What can hang from each mark
z138: z416 z777 z858
z416: z138 z250 z251 z656
z656: z48 z416
z48: z595
z250: z416
z80: z777
z251: z416
z747: z595
z777: z138

Each row was made from one small tree. The marks that hang from a mark follow it in brackets, in the order of their numbers. Every link used is in the known rows. Write each row's tree.
Known rows
z250[z416[z656]]: [ -2.7 -14.7  30.4  17.3 -54.9  37.8  10.3 -22.5   6.0   4.2  31.3  24.1
  36.5   7.4  11.2  12.5  -4.7  32.3  -1.4 -45.5 -16.0 -32.7 -28.2 -19.0]
z251[z416[z138[z777] z250]]: [-13.0 -33.1  12.8   0.6 -51.1  56.6  21.9  -3.8  15.6  -9.5  29.8   3.3
  36.5   6.8   3.2  -7.4   1.5 -21.8  -2.0 -52.7  -8.4   6.6 -20.6 -27.1]
z416[z138 z250 z251 z656]: [ -3.4 -41.7  23.6  13.8 -40.8  51.2  34.3 -20.9   8.9 -18.9  35.5  20.1
  38.1  35.7   8.5   5.6   5.8  11.3   3.6 -50.9 -14.2 -35.1 -26.9 -34.6]
z250[z416[z138[z858] z251]]: [  0.5 -41.3  20.8  -4.2 -59.6  52.0  15.6  -3.4  -4.8  -9.2  17.2   9.6
  18.1   4.2   2.2 -21.6  22.8   0.1  -8.7 -71.8   1.3 -24.9  -1.1 -14.3]
z251[z416[z138 z656[z48]]]: [  2.8 -26.0  42.8  43.6 -53.1  40.3  20.9 -31.0  -9.3   2.6  20.8  16.2
  55.3  -1.1  27.3   6.7   8.6   3.8  12.5 -59.6 -10.9 -19.3 -14.7 -28.7]
z138[z416[z250 z656] z777 z858]: [  3.3 -32.5  24.1  23.1 -42.3  39.9 -11.2 -26.0 -18.2   0.4  20.8   5.2
  40.5  33.1   0.4  13.1   4.0  -3.4  14.2 -49.5 -19.8 -34.7 -49.3  -2.6]
z656[z48 z416[z138 z250 z251]]: [ -3.9 -57.3  32.0   5.3 -42.4  57.2  54.4 -26.0  -4.5   1.2  37.4   9.3
  27.5  34.6  18.1 -15.8  12.7  18.6   0.7 -63.1   4.9 -18.9 -14.1 -31.0]
z138[z777]: [ -8.1   2.5  35.9  -0.7 -37.4  23.7  -8.3   7.4   1.6   0.6   9.4  -2.9
  -2.8  18.9 -14.3  -0.8 -30.9  -6.3 -28.2 -33.8 -12.7  12.9 -35.5  -6.9]
z656[z48 z416[z250 z251]]: [  5.2 -48.5  34.6  13.9 -38.0  53.6  48.0 -36.1 -11.2  13.7  46.1   9.6
  24.6  50.8  18.0  -9.4   2.3  46.5   0.2 -50.3   2.3 -28.4 -28.3 -24.0]
z80[z777[z138[z858]]]: [  6.0 -12.2  34.4  32.7 -69.0  26.0 -14.9  16.8 -11.3  11.0  -1.3  24.9
  -4.0   4.1 -19.7   1.1 -29.3   7.5 -38.5 -38.5 -20.5 -14.4 -36.5  -1.4]
z747[z595]: [ 13.1   4.9  57.4   7.8 -29.7   5.0  17.4  -7.1 -31.7  -6.8  -1.8   0.5
  -0.7  21.8  -5.9  -2.6 -15.0  18.2 -26.0 -33.8  -2.5  -0.9 -17.3  10.4]
z48[z595]: [ 14.0   5.5  56.9  17.0 -33.5  11.8  10.3  -8.9 -30.3  -6.0  -1.3   1.5
   4.7  16.8  -3.3  -6.2 -22.1  19.1 -22.6 -37.7  -4.6 -10.6 -21.0   8.3]
z250[z416]: [ -0.1 -14.4  32.3   1.8 -52.1  30.0  13.8  -4.8   4.9   0.7  22.1  16.0
  17.1   2.6   2.1  -1.8 -10.6  23.3 -17.9 -45.1  -6.4 -12.0 -20.4 -12.4]
z138[z416 z777 z858]: [  5.4 -15.0  37.5   3.8 -39.9  15.6 -19.9   1.0 -23.1  -2.3  -3.2  -5.0
  10.9  14.3 -10.6  -5.3  -8.0 -19.0 -11.0 -47.9 -11.2  -2.0 -37.0  10.2]
z251[z416[z138 z250]]: [ -2.7 -37.2  21.6   6.2 -52.5  44.1  37.3  -9.2  10.0 -14.7  28.8  19.8
  39.6   4.8   9.2  -7.8   8.1  -0.7  -5.1 -53.5  -5.3 -10.4 -10.2 -27.7]
z777[z138[z858]]: [  5.6 -14.7  47.2  23.8 -53.4  27.1 -10.9   5.1 -28.3   8.0  -4.7  12.8
 -19.9  16.9 -10.3  -8.4 -18.2   4.9 -27.4 -52.3  -4.2 -15.6 -29.4   8.5]
z656[z48 z416]: [ -1.2 -16.7  49.5  11.7 -41.4  26.4  23.3 -19.8 -15.3  17.7  18.9  10.4
   8.8  19.3  10.6  -8.4 -10.8  28.5 -18.4 -49.0   1.2  -8.7 -20.6 -10.2]
z251[z416[z250 z656]]: [  4.4 -29.7  22.4  30.7 -49.1  47.5  29.2 -37.1   3.9   0.1  46.5  27.6
  56.1  24.3  16.9  13.5   2.3  37.2  10.3 -41.9 -15.5 -40.4 -32.2 -27.0]
z138[z416 z858]: [ 16.4 -18.3  45.9   9.1 -42.1   1.9  -4.5  -4.5 -27.9  -8.8  -3.6  11.0
  13.0  12.5  -4.7  -5.9  -3.2   1.1 -13.9 -49.7  -6.6 -19.4 -26.9   8.7]
z251[z416[z138 z250 z656]]: [ -4.8 -37.1  19.1  21.8 -53.4  52.1  34.0 -28.0  10.9 -12.1  37.9  26.7
  59.6   8.3  18.5   6.0  13.9   8.9  10.6 -55.1 -13.8 -30.8 -17.9 -34.6]
z250[z416[z138 z251 z656]]: [ -5.7 -40.0  21.8   8.0 -56.6  54.1  28.8 -18.0  14.1 -11.4  36.4  20.0
  43.9   8.1  14.3   1.3  12.5  12.5   8.4 -56.8 -13.5 -31.6 -15.8 -33.4]
z777[z138]: [  2.0 -11.0  50.8  18.9 -48.1  21.0   5.0   7.4 -10.2   2.9   5.1  16.0
 -10.9  15.6  -7.1  -0.2 -34.2   9.1 -28.7 -37.5  -9.5  -2.3 -36.2  -4.7]
z656[z48[z595] z416[z138 z250]]: [  1.0 -34.6  49.0  19.1 -38.7  46.2  43.2 -30.9 -31.8   4.3  16.4   1.5
  25.1  18.9  19.8 -15.9   9.3  11.6   0.0 -64.8   7.9 -15.6  -5.8  -7.2]

Which tree is each row?
[ 25.2 -14.8  64.2  57.4 -29.8  35.3  19.2 -46.0 -45.0   8.0  19.5  -2.6
  34.4  41.5  22.2   9.5  -8.1  40.3  13.0 -43.2 -10.7 -38.3 -34.3  -6.3] : z416[z251 z656[z48[z595]]]
[ -7.4 -41.2  14.8  -3.3 -42.4  62.9   5.6  -0.5  -5.2  -8.5  18.2  -7.5
   8.9  33.6 -11.5 -16.4   9.9 -21.1  -8.3 -61.8  -3.7 -11.7 -22.5 -15.2] : z416[z138[z777 z858] z250 z251]
[-10.1 -38.1  12.7  -9.6 -58.8  65.5   0.8   2.4   1.6  -3.0  19.3  -7.7
  14.2   6.3  -4.9 -20.5  16.3 -20.7  -5.6 -69.4  -2.3  -8.0 -11.8 -13.1] : z250[z416[z138[z777 z858] z251]]
[ -1.9 -40.1  26.4  -2.7 -39.7  43.1  37.4  -3.8   7.1 -21.8  26.0  12.5
  18.8  31.3   0.4  -8.5  -1.4   2.1 -12.0 -49.7  -5.2 -14.7 -19.1 -28.7] : z416[z138 z250 z251]
[-10.6 -22.1  17.6  17.2 -58.2  56.4 -10.8 -13.8  -4.9   1.0  15.2   4.3
  36.9  -3.0   3.9  -4.1  16.6 -22.5   4.9 -65.3 -13.1 -18.0 -15.5 -14.5] : z251[z416[z138[z777 z858] z656]]
[ 23.2 -51.8  44.8  49.3 -32.7  35.5  34.1 -48.7 -21.6  -2.3  39.7  12.8
  61.8  50.9  28.6  19.9   1.9  33.8  30.1 -42.8 -17.8 -45.2 -50.6 -24.8] : z138[z416[z250 z251 z656[z48]]]
[-14.1 -34.4  16.4 -13.1 -53.7  58.2  16.4   4.6  19.4  -9.1  29.6  -4.5
  21.8   7.1   0.7 -11.0   1.9 -17.4  -4.6 -55.4  -8.8   5.8 -17.9 -26.9] : z250[z416[z138[z777] z251]]
[ 23.3 -50.4  29.9  11.0 -37.7  29.6  21.2 -20.0 -23.2 -12.2  23.2  10.7
  29.7  42.1   1.9  -6.5  10.5  18.0   4.0 -51.0  -6.4 -39.5 -34.9  -5.0] : z138[z416[z250 z251] z858]
[-21.6 -22.0  37.7  -2.1 -43.7  44.2  13.7  -4.5  -3.6  11.4  12.0  -6.5
   8.1   5.8   5.7 -14.3  -6.4 -21.7 -14.5 -59.6  -0.5  18.4 -16.4 -15.9] : z656[z48 z416[z138[z777]]]
[-10.9 -54.5  17.0 -20.0 -43.8  54.1  54.2 -12.1  12.4 -12.8  39.5  17.6
  19.8  29.9   5.7 -19.6  12.1  14.4 -10.7 -56.3   1.7 -19.6 -11.7 -29.7] : z656[z416[z138 z250 z251]]
[  7.0 -43.7  25.1   2.6 -32.4  36.7  20.6 -12.0   1.1 -12.2  34.1  -3.2
  31.7  44.6   0.0   4.5 -10.6   1.7   7.4 -33.3 -16.0  -7.8 -51.0 -17.5] : z138[z416[z250 z251] z777]
[-15.5 -25.9  15.7  13.0 -47.1  59.5  -9.8 -11.3  -5.5  -3.4  14.0   4.8
  23.7  22.9  -5.5   2.1   9.3 -23.0  -2.0 -63.7 -13.2 -23.9 -26.3 -14.6] : z416[z138[z777 z858] z250 z656]
[ 10.3 -32.2  29.4  18.8 -39.5  36.4 -10.7 -22.8 -19.7  -2.3  19.8  -0.8
  32.4  34.2   1.0   6.5   4.3  -0.1  13.0 -47.2 -20.6 -32.6 -46.2  -2.8] : z138[z416[z251 z656] z777 z858]
[-12.0 -37.9  18.4  -6.5 -38.4  55.6  21.8   2.4  12.5 -14.8  28.5  -4.2
  17.0  33.4  -6.7  -7.0  -6.1 -18.3  -8.4 -47.2  -9.3   3.3 -29.5 -28.3] : z416[z138[z777] z250 z251]
[ 11.7 -30.5  32.8   2.7 -37.6  27.4  -7.0  -5.3 -21.0  -5.3   9.9  -8.5
  14.6  30.8  -8.1  -8.4  -1.2  -9.4  -2.8 -46.9 -11.4 -10.8 -38.8   2.8] : z138[z416[z251] z777 z858]
[ -7.7 -25.2  24.5  -6.7 -43.7  46.6  -6.4   9.4  -7.9  -9.6   3.8 -10.4
  -3.5  19.5 -13.9 -19.4   2.6 -28.1 -18.3 -60.3  -5.0  -1.0 -17.4  -8.1] : z416[z138[z777 z858] z251]
[-14.1 -38.0  33.1  -2.6 -41.9  54.9  26.7 -10.1  -2.2   7.5  25.2 -10.5
  12.8  22.2   8.7 -17.6   0.6 -10.9  -6.2 -59.4  -0.6   9.1 -18.8 -23.1] : z656[z48 z416[z138[z777] z251]]
[-27.6 -19.8  24.3 -26.8 -46.2  40.0  12.9   7.8  13.1  -2.3  15.3   1.4
   1.5   1.6  -7.2 -18.2  -7.7 -22.6 -25.4 -53.3  -4.1  18.0 -13.6 -14.5] : z656[z416[z138[z777]]]
[ 14.0 -45.9  37.9  42.8 -50.8  35.5   1.1 -26.6 -29.6   1.0  16.8  24.5
  31.3  30.4   8.3  13.0   2.1  11.8  12.1 -53.8 -17.3 -48.5 -48.6  -0.1] : z777[z138[z416[z250 z656] z858]]
[  0.5 -32.5  39.6  43.6 -46.3  49.2   5.9 -29.8 -28.4   4.4  10.1  11.9
  35.5  24.9  14.3   4.1  17.0   0.1   5.2 -71.5  -5.5 -39.2 -19.4 -17.1] : z416[z138[z858] z250 z656[z48]]
[-16.1 -21.8  17.3  -8.8 -61.3  53.8 -12.4   8.0  -0.4   1.2   6.0  -4.6
  11.7  -8.5  -7.4 -17.1  10.4 -30.7 -14.1 -70.1  -3.4   1.3  -8.4  -6.3] : z250[z416[z138[z777 z858]]]
[ 13.1 -36.6  40.7  47.4 -34.6  50.6  29.4 -44.4 -15.4   7.2  41.6  12.3
  42.5  56.1  21.6  15.9  -3.6  43.0  13.5 -43.5 -13.7 -44.3 -43.9 -29.5] : z416[z250 z251 z656[z48]]
[  5.5 -45.3  22.5  18.3 -33.4  44.8  18.2 -29.6   1.4  -9.2  43.5   4.6
  52.8  48.8   8.8  17.4  -5.5  10.5  22.2 -34.7 -25.2 -28.9 -58.3 -23.5] : z138[z416[z250 z251 z656] z777]
[ 22.3 -27.6  52.3  55.0 -45.0  53.4  25.7 -52.9 -35.5  14.1  33.4   0.1
  50.4  28.2  32.9   8.3   6.0  49.2  25.6 -51.7  -9.5 -46.0 -28.6 -12.9] : z250[z416[z251 z656[z48[z595]]]]
[ 23.3 -26.2  48.3  69.3 -43.3  52.1  30.7 -61.2 -39.1  13.9  36.4   7.8
  65.3  29.1  35.6  12.9   6.5  44.7  29.3 -49.7  -9.0 -45.0 -29.9 -12.3] : z251[z416[z250 z656[z48[z595]]]]
[ 11.1 -31.7  35.7  55.8 -47.3  51.4  28.1 -50.7 -12.2  13.8  43.5  19.4
  63.7  29.1  30.5  17.1   4.6  41.1  20.9 -47.8 -12.9 -39.6 -34.9 -28.6] : z251[z416[z250 z656[z48]]]
[ -1.2 -32.6  39.1  15.2 -40.4  41.8  36.3 -29.6 -11.9  16.4  33.3  13.1
  19.1  33.5  14.5  -4.7  -3.9  36.2  -9.5 -50.3   2.3 -19.5 -26.0 -16.7] : z656[z48 z416[z250]]
[ 16.4 -27.3  39.9  34.2 -66.3  10.1 -10.6  12.2 -16.9   1.3  -3.7  26.0
  13.7  -0.4 -11.8   5.7 -23.7  -1.9 -22.5 -37.5 -25.6 -15.2 -43.5   2.7] : z80[z777[z138[z416 z858]]]
[ 15.0 -28.8  52.0  25.1 -51.0  12.6  -6.5   0.7 -34.4  -1.2  -6.2  14.4
   0.6  10.7  -4.8  -3.9 -11.2  -5.4 -12.8 -51.6  -8.8 -16.2 -36.0  11.8] : z777[z138[z416 z858]]
[ -4.9 -26.4  40.9  34.3 -56.2  45.8  17.4 -25.3  -3.1   6.0  21.1  14.7
  47.2  -3.1  25.7   8.4   7.9   5.2   9.2 -64.5 -10.3 -21.7 -15.4 -27.8] : z250[z416[z138 z656[z48]]]
[ 11.1 -10.5  62.5  25.2 -36.1  26.3  25.3 -32.1 -42.4  17.5  10.2  -0.9
  11.0  19.5  15.3 -12.2  -8.8  33.1 -10.2 -50.5   5.2 -14.6 -15.9   6.3] : z656[z48[z595] z416]
[ 20.0 -51.8  27.8  26.5 -39.0  38.9  17.0 -37.2 -22.7  -9.4  32.5  18.6
  47.5  46.4  10.9   7.7  16.8  27.4  19.4 -50.5 -15.1 -59.9 -41.4 -11.0] : z138[z416[z250 z251 z656] z858]
[ 11.9 -16.5  46.6  52.7 -49.2  35.9  16.9 -41.2 -16.1  15.4  29.8  16.5
  51.2  13.8  27.5  13.5  -2.0  32.5  11.3 -46.1 -13.5 -29.4 -29.2 -21.1] : z251[z416[z656[z48]]]
[ 21.2 -43.4  34.6  32.5 -63.8  22.9   2.7   6.0 -14.6  -1.1   8.3  22.3
  18.6  15.1  -9.2   0.9 -18.0   9.3 -13.5 -37.2 -25.1 -23.5 -47.2  -4.7] : z80[z777[z138[z416[z251] z858]]]
[  7.1 -20.5  45.4  48.8 -36.8  39.1  16.5 -37.9 -16.8  10.7  28.3  15.0
  37.7  40.6  18.2  20.5  -9.4  32.3   4.5 -43.7 -12.5 -35.5 -40.8 -21.3] : z416[z250 z656[z48]]
[ 10.1 -34.3  39.4  40.8 -50.3  52.9  23.5 -42.2  -8.6  14.9  42.2  12.4
  49.0  28.2  27.7  11.7   3.8  43.5  18.2 -51.0 -12.7 -41.0 -32.8 -27.7] : z250[z416[z251 z656[z48]]]
[-16.7 -11.0  25.9  10.1 -48.4  43.7 -22.1  -1.8  -9.2  -1.7   0.2   2.0
  12.3   7.7  -7.9  -1.4   0.9 -29.8 -11.7 -61.9 -14.0 -13.0 -21.8  -7.7] : z416[z138[z777 z858] z656]
[ -6.4 -26.3  39.2  31.6 -38.6  52.5   7.1 -18.2  -6.4   2.4  19.8  -7.0
  32.2  29.1  12.8   7.8  -5.3 -13.5   7.9 -52.2 -16.1  -6.7 -34.1 -28.0] : z416[z138[z777] z251 z656[z48]]
